Known rows, with every step that occurs
x/l/v/c: [  4  27  16 -32   5   6  -6   1 -14  -9  24  -4   2  -2   7  35 -26  10
  -4 -21   7 -21 -15  34   2 -33 -15 -19  27 -22   7   7  20   6   3  -4]
x/l/v: [  5  44  13 -28  -2  16   4   4 -10  -4  15  -9   4   1   3  21 -29   9
 -25 -27   6 -27 -13  27   0 -12 -20 -11  15 -24  -2   7  23  29 -10  12]
v/c/b/x: [ 22   2  27 -38  30   8  14  13 -24 -13  21   3 -15   1  25  -8 -15  15
  19  -6  14   6 -13  17  -7 -20  -4   1  22 -31  31  -8  -1 -12  23 -35]
y/b/x: [ 17  29  32 -33  20  -9  35   4 -18  -3  48  -2 -13  12  27 -33  -6  14
  11  -1   8  21   0  17  -8  -2 -37  12  20 -24   6 -16   1  36   9 -19]
j/k/l: [  2  51  30 -18 -14   2   3  14  -2 -10  19  -2   4  23  -6  24  -2   6
  11 -26   3 -16 -13   6 -18 -10   6   8 -19 -16  -1 -28  13  -2  -4 -24]
j/k/l/x/b: [ 12  44  30 -24 -18   1  21  13 -14 -18  20   2  -3   3   7   0  -3  13
   5 -47  21  15  11  -1   3 -11   3  28 -10 -22  -9 -15  -1  -9  17  10]
d/c/b: [  7  22  23 -29  22   7   3  15 -10 -13  27  -4   2  11   9   0  -4   6
  -9 -13   9   1 -17   9   2 -11   3   7  -8 -25  32  -4  10   6  -3   2]
e/c/y/b/x/w: [ 19  27  26 -43  14  13  49   1 -21 -13  44  -9 -15  21  49  -4  -5  11
  31   0  -8  23  -5  35   2 -10 -36 -28  36 -19  33   9   2  55  20 -38]
b/c/v: [  4   9  19 -26  -4  -9  -7   6  -5  -4  30  -7  -7  -7  20  -4 -18  10
   9   5   2 -21 -17  15  -6 -29 -26  26   7 -15   6   4  19   1  11 -10]
j/k/l/x: [  8  46  26 -26 -19  11  13  18  -6 -13  12  -2   4  18  -4  21   0  14
   8 -50   8  -5   5  11  -9  -8   1  20  -8 -16   4 -23   5  -2  12  -9]
k/l/x/b/c/e: [  5  48  11 -24   4  -3 -10 -12  -9 -15  39   7  14   0  15 -21   0  24
  23 -25  33   8 -14  14   0 -25  -3  45  16 -18  -7  -4   7 -11  26  14]
y/b: [  8  26  34 -22  11 -21  20   3 -11   0  58  -2 -10  13  22 -15  -4  13
   1  -3  -2  20  -9  19 -10  -7 -28   3   6 -22  10 -16  10  37  -2  -8]
m/d/c/v: [ -1  32  36 -29  18   2  -5  13  -8  -9  36   2   5  16  10   6  -1   4
  12  -7   3  -8   4   9   3 -14  -1   0 -29 -17   1  25  15   7 -15  -1]
l/k: [  7  23  23 -12   6  -3  18   3  -4  -6  33   0   1  18  17   2   0   2
  -1 -17   0 -21  -6  27 -14 -23 -12  20  -7 -15   0 -20  11  24 -15 -10]
w/x/b/c/d: [ -4  39  28 -29   9  -6  -7  10 -12 -14  43  11  11   7  43 -23  -9   8
   4  -1   4   7  -3  10  25 -28   1  47   7 -21 -18  -8   5   1  11  12]
e/c/y: [  5  19  26 -21   4   6  29   1 -11  -8  27   4 -14  13  24  23  -9   0
  -6   2 -12  -8 -20  16 -15  -9 -30 -27  19 -21  12  -2   8  34   3 -17]
x/b: [ 10  26  28 -15  11 -16  22   3 -17  -4  31   4 -12  -1  15 -17 -17   7
  -5  -8  12  10  -8  -1  -7 -10 -11  11  -7 -25  -5   0   7  14  -2  12]
v/c/y/b/x: [ 18   5  44 -43  24  -5  41  -4 -27  -8  53   9 -21   3  39 -19  -3  15
  20  18  -1  30  -6  31 -13 -28 -42  -8  53 -28  17   0  -8  23  30 -58]
e/c/b/y: [ 18  14  24 -25  14  13  16  10 -10 -10  29  10  -3  13  25  22 -14  12
 -10 -16   0  -8 -32  10   5  -4 -26 -33  25 -32  31 -12   6  41  12   1]
e/c/b/x/l: [ 20  21  11 -38   6  33  10  20 -18 -18   7  -3 -12  17  35  11 -15  11
   1 -23  10   1 -24  18   8   8  -8 -20  49 -27  23   2   7  16  10   2]
k/l/v/c/d/m: [ -9  75  22 -36  14   5 -17  20 -12  -7  48   3  23  18  -7  46  -5  13
  14 -10  14 -23  -4  18   0 -15   7  16 -11 -31   6 -42  18   3   6 -48]
y/b/c/d/m: [  2  55  25 -35   4 -19 -19  24 -12  -3  83   1  18  31  14  -3   7  10
  21  17   2  25 -12  31   8 -10 -15  42  -1 -16   6 -49  13  41   8 -33]
v/l/x/w: [  9  36   7 -39 -13  20  21  23 -24  -3 -11 -11   3   6   5  10 -20  16
  18 -63   4   3  -6  39   4 -22   4  -4  -1  -6  19  12  15  23   5   3]
j/k/l/v/c/m/d: [  0  57  38 -23 -12  19 -18   8 -13 -19  61  -3   7  31   3  61  -1  14
  33 -28  15 -26   8  16   4 -29   4 -17 -63 -34 -15 -30  21 -11   2 -41]
d/c: [  1  35  20 -23  18  -6   6   9  -6  -9  32  -2   7  17  -4   5  -1   1
   3  -9   7  -9 -10  10  -6 -14 -13  11 -10 -13  11  -3  10  16 -11   2]
e/c/y/b/x: [ 16  20  37 -37  15   3  49  -3 -20 -11  53   4 -22  12  48 -10  -2   8
   7  13  -4  23  -6  22  -7  -2 -50 -18  47 -27  11 -10  -4  48  20 -31]
e/c/v/l: [ -6  15  20 -28 -15   5   9   9 -16  -6  13  -4 -16  -8  27  32 -17   3
   9 -25   0 -16 -18  12   2 -14 -13 -25  13 -15   2  -4  23   5  -1  11]
x/w: [  9  37  13 -23  10   4  13  13 -11  -2  15 -12   2  21   5   7 -19  11
  20 -25  -5 -12 -15  25  -9 -15   1  -7 -18 -11  30  10  19  28  -8 -14]
v/c/d/m: [  1  43  27 -32  18  -8 -16  28 -17  -3  47  10  13  31  -6  33  -2   5
  30  -3   0   0  -7  20  -5 -14   9  11 -13 -19  18 -38  10  12   5 -44]
c/d/m: [  1  60  24 -28   8  -1  -3  30 -13   3  38   5  14  35  -8  19  -5   4
   9 -12  -1  -6  -5  13  -7   9   6  18 -23 -21  11 -36  15  36 -10 -31]
m/d: [  8  42  37 -17  13  -4   5  15 -10  -1  31  10   2  27   7   4  -9   6
   4  -9  -4   1  -7  18 -17  -5  -3  -8 -30 -19  -8   4  13  24 -21 -12]
e/c: [  3  25  19 -15   8  -8  11   5  -7  -9  36   0  -7  17  16  21  -9   2
   7 -10  -2 -11 -15   9 -10  -4 -20 -14  -3 -15   8 -19  14  23  -5   7]
w/x: [ -3  24  36 -23  13   3  23   2  -7  -7  14  -1  -5  13  27  -4  -8  18
  -6 -28  -5  -7   5  -1  -4 -10 -21  -2  11 -23   4   1   9  13  -3   3]
v/l/k/j: [ 13  32  28 -29 -19  -3  15  11  -2   4  20   3   5   4  15  19   4  15
   6 -30   5 -23 -28  31  -5 -22 -15  33   4 -13  -9 -36  17  25 -20  -2]
l/k/j: [ 19  27  31 -21   0 -13  18   6   7   2  37   1   4  13  18  11   8  17
   6 -17   1 -27 -20  21  -9 -15 -25  42  -5 -18   5 -34  14  31 -14  -6]
l/v/c/b: [  9  11  27 -32  22   4   3   1 -16 -11  36  -4  -9 -15  20  19 -24  13
 -14 -10  11 -10 -12  21   2 -33  -7 -12  -4 -38  29 -12  14  -6  13 -12]

Rows
[ 19  39  10 -35  20  14  27  14 -17  -4   5 -12  -2  20  11 -11 -21  12
  29 -22   5  -8  -6  22  -8  -9  -9   4  -2 -14  24  11   9  29   3 -29]
b/x/w
[  2  21  25 -27  20 -10   6  -5 -13  -6  39  -3  -2  -9   6  23 -22   8
  -1  -8   8 -23  -3  24  -5 -35 -22  -6  -5 -24   8 -13  15   4   6 -12]
l/v/c
[  5  40  52 -33  21  -2  18   5 -14 -10  66  11   4  28  26  -7  13   6
   0  15  -7  36  -3  32  -3 -15 -23 -14  -1 -21   1  18   2  43  -9 -26]
m/d/c/y/b
[  3  46  22 -33   3 -22 -16  15  -8  -4  80   6  13  20  27 -18  -1   4
  16  19  -5  14 -25  42   5 -24 -10  43   3 -14  -1 -36  13  33   6 -17]
y/b/c/d
[ -1  47  13 -40   6   9 -23  14 -14  -8  36   5  16   9   7  37 -26   2
   2 -18   0 -26 -17  46  12 -31  13  -1  15 -22   2  -8  21  13   0 -11]
x/l/v/c/d
[  8  62  18 -34 -24  -1 -17  25 -11 -22  42   9  18  12  12   0  -1   4
  20 -25  17   8  -3  22  19 -28  24  69 -10 -14 -17 -33   1 -11  25   0]
j/k/l/x/b/c/d
[  1   9  31 -42  13  31  -2   2 -15 -20  11  -7  -3  -9  42  24 -21  27
 -20 -38   5  -7  -5  21  24 -31  -7 -27  46 -39  24  18  14 -12  17   9]
w/x/l/v/c/b
[  4  21  15 -11  -5   5  11   7 -13  -9  51  -8 -13  31  21  33  -4   7
  19 -21   5 -24  -9   1  -2   1 -26 -20 -23 -27   8 -34  21  29   1  -4]
e/c/m
[  9  24  21 -31 -12   1  30  13 -31  -5   6   6 -10 -16  16 -10 -18  11
  -9 -48  21  25   1  15   9 -17  -8  12  10 -19 -12   2   3   9   9  29]
v/l/x/b
[  0  39  39 -34  -8  14  10  -6 -10 -16  29   0  -2  -2   6  47 -12   6
   2 -11   0 -23  -7  25 -11 -43  -9 -14   4 -28   3 -15   9 -11  17 -51]
j/k/l/v/c/y
[ -2  63  25 -24 -12   9   5   3  -1 -12  26 -10   7   7  -7  32 -15   5
  -8 -29  10 -32  -1  10  -8 -17  -6   6 -27 -24  -8 -31  18   2  -3 -14]
j/k/l/v
[  8  21  42 -24  17   0  37  -5 -16  -8  17  16   0   1  34 -18 -15  24
 -16 -25   6   7   2 -10  15 -15 -36  -9  33 -33  -6  17  -5  34  13  21]
w/x/b/y
[ -5  11  21 -22 -18   7  12   3 -12 -13  20  -4 -11  -3  39  33  -3  -2
  10 -30   0 -27 -10  27   8 -31 -10 -10  11 -11  -7 -14  21   7  -9  10]
e/c/v/l/k
[ 10   2  47 -31  15 -16  28  -5 -20  -5  62   9 -18   4  33   1  -1  14
  10  16 -11  29 -15  33 -14 -35 -34 -18  37 -26  21  -2   2  24  19 -45]
v/c/y/b
[ 24  19  16 -33   5  36  17  16 -15 -16   4  -3  -3  18  35  -6  -6  11
  -4 -30  11  -8 -16  36   3 -11   1  12  42 -27  13   3   5  16  -1 -14]
c/b/x/l/k
[  1  49  33 -24  23  -3  -5  15  -8 -11  38   8  14  31  -1   6   4   2
  10  -6   4   3  -3  16  -4 -12   0   0 -33 -13  -5  11  11  17 -23  -2]
m/d/c
[ -1  54  31 -22   6  16 -10   5 -16 -10  60   0   6  25  12  44  -4  21
  23 -19  17 -27  -1  16  -3 -24  -6 -16 -40 -41 -14 -14  24   0  -2 -40]
k/l/v/c/m/d
[  1  35  12 -20  12 -11 -23 -14   0  -6  43   2  14  15   5  -3  -9   9
  25  -4  10 -18 -28  28 -15 -27 -12  19  -5  -7   4 -15  19  10   4  -6]
b/c/e
[ -2  45  21 -34  19  -5 -10   8 -13  -5  52   5  10   2   7  26 -24  -1
   4  -4   0 -26  -6  35   4 -36   4  11 -17 -25   5 -26  17  10   2 -21]
l/v/c/d
[ 22  26   9 -38  23  28  22  18 -18 -18  13 -14  -9  19  35   4 -17  11
  26 -23   8   1 -15  19   8  -1   0 -18   6 -23  47   1   9  20  14 -15]
e/c/b/x/w
[ -3  32  37 -32   1  33 -10   3 -19 -17  40  -3   4  26  36  43 -10  28
  10 -44   6 -20  15  21  26 -26 -15 -40   0 -38 -14  18  22   7   2  -4]
w/x/l/v/c/m/d
[  9  34  33 -20  -5  -9 -12   8 -15  -7  93  -1   1  37  33  -6   9  18
  29   8   6  19  -9  30   5 -16 -32   9 -30 -26 -15 -22  18  36   1 -25]
y/b/c/m/d
[  9  22  37 -16   9   1  -6  12 -20  -6  58   7  -5  37  14  29  -1  14
  38 -13   5  -6  -4  17  -6 -20  -3 -21 -39 -29  -1 -11  16   8  -1 -34]
v/c/m/d
[ 22  29  22 -26 -17   3   5  13   6   0  22  -1  10  19  17  22   4  20
   3 -29   0 -28 -30  31  -1 -11 -18  31  30 -15   2 -14  18  32 -16   3]
x/l/k/j
[  0  27   6 -50  -9  24  12  21 -22 -11  -6 -18   6  -4   8  14 -14  13
  24 -62  10  -4   6  31  25 -31   5   2   3  -4  31  33  18   6  10  11]
d/c/v/l/x/w
[  3  22  29 -40 -15   1   6  10   2  -4  24  -5   7  -7  18  22  10  12
  14 -26  10 -31 -17  21  15 -31 -14  39   9 -11   0 -12  20   7 -13   7]
d/c/v/l/k/j
[  8  19  21 -20 -10 -12   0   3 -13  -5  85 -11  -7  22  31  -6   3  18
  22   4   9   6 -15  23   3 -20 -42  21  -5 -26   1 -35  19  33  14 -19]
y/b/c/m
[  7   4  22 -22   1 -19   2   0 -14  -8  37  -3 -14 -21  32 -23 -20   9
   7   9  15   0 -12   3   8 -31 -22  34   8 -22  -6  13  14  -7  17   9]
x/b/c/v
[ 18  25  31 -54  28  11  44  -9 -28 -11  49 -12 -10  -4  40  -7 -20  17
  20   2   1  14   5  48   7 -42 -39 -18  33 -28  34  15   3  36  32 -57]
l/v/c/y/b/x/w
[ 15  55  21 -50  24  45  -3  20 -19 -22  17  -3  13  13  16   4 -14   9
 -15 -22  23  -2   0  29  23  -5   2  -9   8 -33   2  28   9  17  -8   2]
m/d/c/b/x/l/v
[  7  13  28 -32 -25  -2  11   6   1  -4  28  -4  -6  -8  39  41   4  13
  18 -27   2 -35 -22  21  12 -22 -24  14  15 -14  -1 -27  24  14  -8  12]
e/c/v/l/k/j
[ 12  42  22 -27 -24  -4   0  12 -10 -22  29   1   4   1  11  -3   0  12
  14 -28  26  14   0  10   9 -30  -4  53  -1 -14 -15 -19  -1 -19  29   7]
j/k/l/x/b/c
[ 12  15  26 -23   1 -10  17  -2 -18  -9  33   8 -11 -10  28 -20 -15   4
 -10  21   5  11 -23  18  -6 -32 -30  22  25 -22 -10  14   2  15  15 -15]
x/b/c/y
[ 21  14  29 -27  14  11  19  12 -13  -1  16  11   0   9  15   2 -20  18
 -19 -17   1  -7 -31  12  -5  -7 -19 -16  19 -35  29  -1   5  40   9 -13]
c/b/y
[  9  30  36 -46  -1  14  18  16 -31 -11  14  20  11 -10  18  -2 -10  15
  -1 -43  22  22   9  14  37 -27 -14  -5  14 -22 -18  43  -2  21  11  31]
m/d/c/v/l/x/b/y
